Known rows, with every way that one mark hangs from another:
z_326[z_385 z_645]: -79, -316, 288, 250, -199, 57, 96, -226, 114, 187, -86, 58, 60, 1, 76, -43, -64, 99, -100
z_645[z_326[z_385 z_592] z_936]: -55, -173, 115, 281, -556, -125, -54, -257, 194, 157, -115, -13, 127, -19, 183, -29, -41, -79, -45
z_592[z_936[z_645]]: 150, 198, -98, 85, -6, 60, -153, 157, 111, 125, 8, 280, 34, -57, 105, -21, -2, 54, -282
z_76[z_385[z_326]]: 141, -118, 261, 95, -93, 93, -89, -264, 95, 209, -16, 89, 79, -123, 63, -66, -40, 153, 146
z_385[z_76 z_326[z_592]]: 20, -296, 14, 187, -236, -38, 88, -201, 76, 189, -95, 92, 191, -83, 132, -108, -9, 82, -65
z_76[z_385[z_326[z_592 z_645[z_936]]]]: 101, -196, 497, 155, -407, -40, -12, -289, 143, 126, -101, 95, 90, -31, 125, -5, -60, 70, 44
z_592[z_326]: 55, -12, -64, 54, -33, 97, -56, -122, 24, 216, -13, 217, 88, -73, 59, -46, -41, 47, -72
z_645[z_326[z_592] z_936]: 77, -179, 55, 159, -443, -116, -56, -218, 156, 117, -91, 82, 129, -17, 161, -65, -66, -17, -14
z_326[z_385[z_76] z_592]: -206, -226, -11, 313, -306, -36, 18, -225, 144, 207, -111, 4, 197, -18, 144, -18, -31, 41, 11
z_645[z_326[z_385[z_76] z_592] z_936]: -110, -200, 170, 315, -549, -194, -29, -242, 226, 155, -155, -21, 212, -28, 195, -41, -64, -37, -88
z_645[z_326[z_592] z_936[z_385[z_76]]]: 165, 61, 161, 128, -522, -228, -159, -81, 234, 85, -101, 33, 157, 17, 161, -109, -22, 87, -177
z_326[z_385[z_76] z_645[z_936]]: -126, -137, 380, 269, -380, -115, 43, -167, 222, 173, -149, 77, 94, 7, 152, -19, -87, 135, -239
z_592[z_936[z_385 z_645]]: 306, 444, -40, 39, -64, 19, -281, 254, 156, 91, 35, 256, -26, -20, 90, -57, 62, 95, -419
z_936[z_385[z_76 z_326]]: 218, 19, 118, 96, -150, -42, -77, -45, 140, 191, -48, 79, 83, -72, 104, -165, 43, 225, -257
z_936[z_385[z_76 z_326[z_592]] z_645]: 201, 58, 131, 94, -223, -76, -113, 14, 162, 61, -62, 131, 91, -74, 151, -112, 29, 104, -404
z_326[z_385]: -101, -133, 23, 260, -159, 62, -53, -203, 124, 240, -56, 47, 60, -46, 106, -55, -30, 86, -26
z_326[z_385[z_76] z_592 z_645[z_936]]: -195, -202, 288, 317, -484, -144, 85, -211, 205, 149, -172, 36, 157, 39, 176, 15, -61, 51, -173
z_385[z_76 z_326[z_645]]: 80, -411, 306, 138, -164, -20, 200, -172, 91, 162, -112, 122, 127, -71, 75, -127, -60, 180, -184
z_936[z_385[z_76]]: 137, 130, 59, 98, -148, -43, -156, -29, 170, 156, -39, 96, 98, 0, 88, -120, -6, 227, -161
z_385[z_326]: 124, -247, 25, 128, -93, 64, 19, -172, 47, 220, -33, 117, 46, -107, 92, -117, -15, 134, -91

Rows:
-72, -211, 225, 169, -126, 73, 82, -201, 57, 213, -71, 142, 84, -29, 58, -25, -54, -3, -164 : z_592[z_326[z_385 z_645]]
-124, -186, 81, 323, -318, -63, 138, -54, 128, 170, -119, 72, 216, 36, 98, 24, 11, -7, -164 : z_326[z_385[z_76] z_592[z_936] z_645]
-146, -308, 318, 271, -238, -36, 110, -211, 160, 189, -132, 51, 147, -10, 87, -51, -69, 163, -153 : z_326[z_385[z_76] z_645]
19, -480, 265, 197, -250, -52, 219, -229, 73, 136, -129, 85, 189, -31, 94, -91, -43, 85, -141 : z_385[z_76 z_326[z_592 z_645]]
-20, -208, 292, 202, -255, -93, -29, -128, 228, 92, -102, 85, 169, -101, 132, -83, -101, 40, -284 : z_936[z_645[z_326[z_385[z_76]]]]
-43, -45, 106, 207, -150, -25, 108, 27, 84, 225, -82, 184, 168, -15, 46, 15, -14, -25, -296 : z_592[z_326[z_385[z_76] z_645] z_936]
343, 316, 63, 56, -96, -61, -169, 251, 162, 120, -13, 198, 36, -85, 111, -112, 87, 120, -566 : z_592[z_936[z_385[z_76 z_326] z_645]]
-44, -208, -41, 306, -382, -122, 36, -74, 157, 177, -101, 6, 276, -27, 120, -29, 12, -88, -56 : z_645[z_326[z_385[z_76] z_592[z_936]]]
229, 14, -77, 138, -337, -151, -100, 90, 154, 107, -48, 50, 225, 9, 84, -120, 55, 18, -175 : z_645[z_326[z_592[z_936[z_385[z_76]]]]]
89, -479, 192, 178, -256, 19, 197, -244, 34, 142, -90, 98, 99, -32, 87, -94, -26, 65, -97 : z_385[z_326[z_592 z_645]]
117, -287, 100, 204, -232, -71, 210, -28, 50, 154, -102, 134, 199, -30, 86, -70, 30, 22, -229 : z_385[z_76 z_326[z_592[z_936] z_645]]
-46, 144, -117, 206, -106, -3, -38, 42, 84, 276, -47, 177, 169, -65, 82, 20, 27, -48, -231 : z_592[z_326[z_385[z_76]] z_936]
221, 114, 96, 107, -145, 54, -166, -20, 118, 103, -4, 189, 104, -107, 100, 21, 27, -21, -117 : z_76[z_385[z_326[z_592[z_936[z_645]]]]]
307, 19, 155, 111, -181, -74, 36, 134, 119, 154, -52, 139, 84, -17, 55, -143, 63, 161, -390 : z_592[z_936[z_385[z_76 z_326[z_645]]]]
227, 121, 257, 79, -409, -199, -174, -36, 257, 108, -83, 57, 103, -17, 138, -150, -41, 162, -254 : z_645[z_326 z_936[z_385[z_76]]]
-148, -21, 35, 198, -135, 7, -21, -167, 98, 263, -76, 110, 163, -75, 98, -28, -58, 35, -144 : z_592[z_326[z_385[z_76]]]
162, 307, -134, 8, 26, 78, -155, 190, 47, 141, 25, 351, 51, -90, 68, 11, -7, -41, -362 : z_592[z_326 z_936[z_645]]
-56, -318, 191, 245, -289, -80, 37, -219, 197, 188, -111, -9, 213, -64, 103, -115, -77, 73, -38 : z_645[z_326[z_385[z_76]]]
210, 64, 11, 137, -234, -26, -42, 82, 99, 101, -24, 121, 76, 78, 56, -49, 75, 54, -223 : z_326[z_592[z_936[z_385]] z_645]
155, -131, -203, 185, -174, 23, 35, -24, 30, 212, -26, 134, 112, -60, 101, -49, 71, -31, -109 : z_385[z_326[z_592[z_936]]]
-66, -419, 39, 287, -383, -40, 31, -283, 133, 162, -92, -31, 181, -38, 119, -75, -35, -51, 52 : z_645[z_326[z_385 z_592]]
94, 89, 284, 146, -452, -177, -80, -75, 204, 77, -120, 106, 102, 79, 152, -58, -20, 150, -257 : z_326[z_592 z_645[z_936[z_385[z_76]]]]
153, -304, 477, 107, -124, 73, 33, -291, 100, 156, -55, 103, 85, -76, 27, -80, -66, 168, 71 : z_76[z_385[z_326[z_645]]]
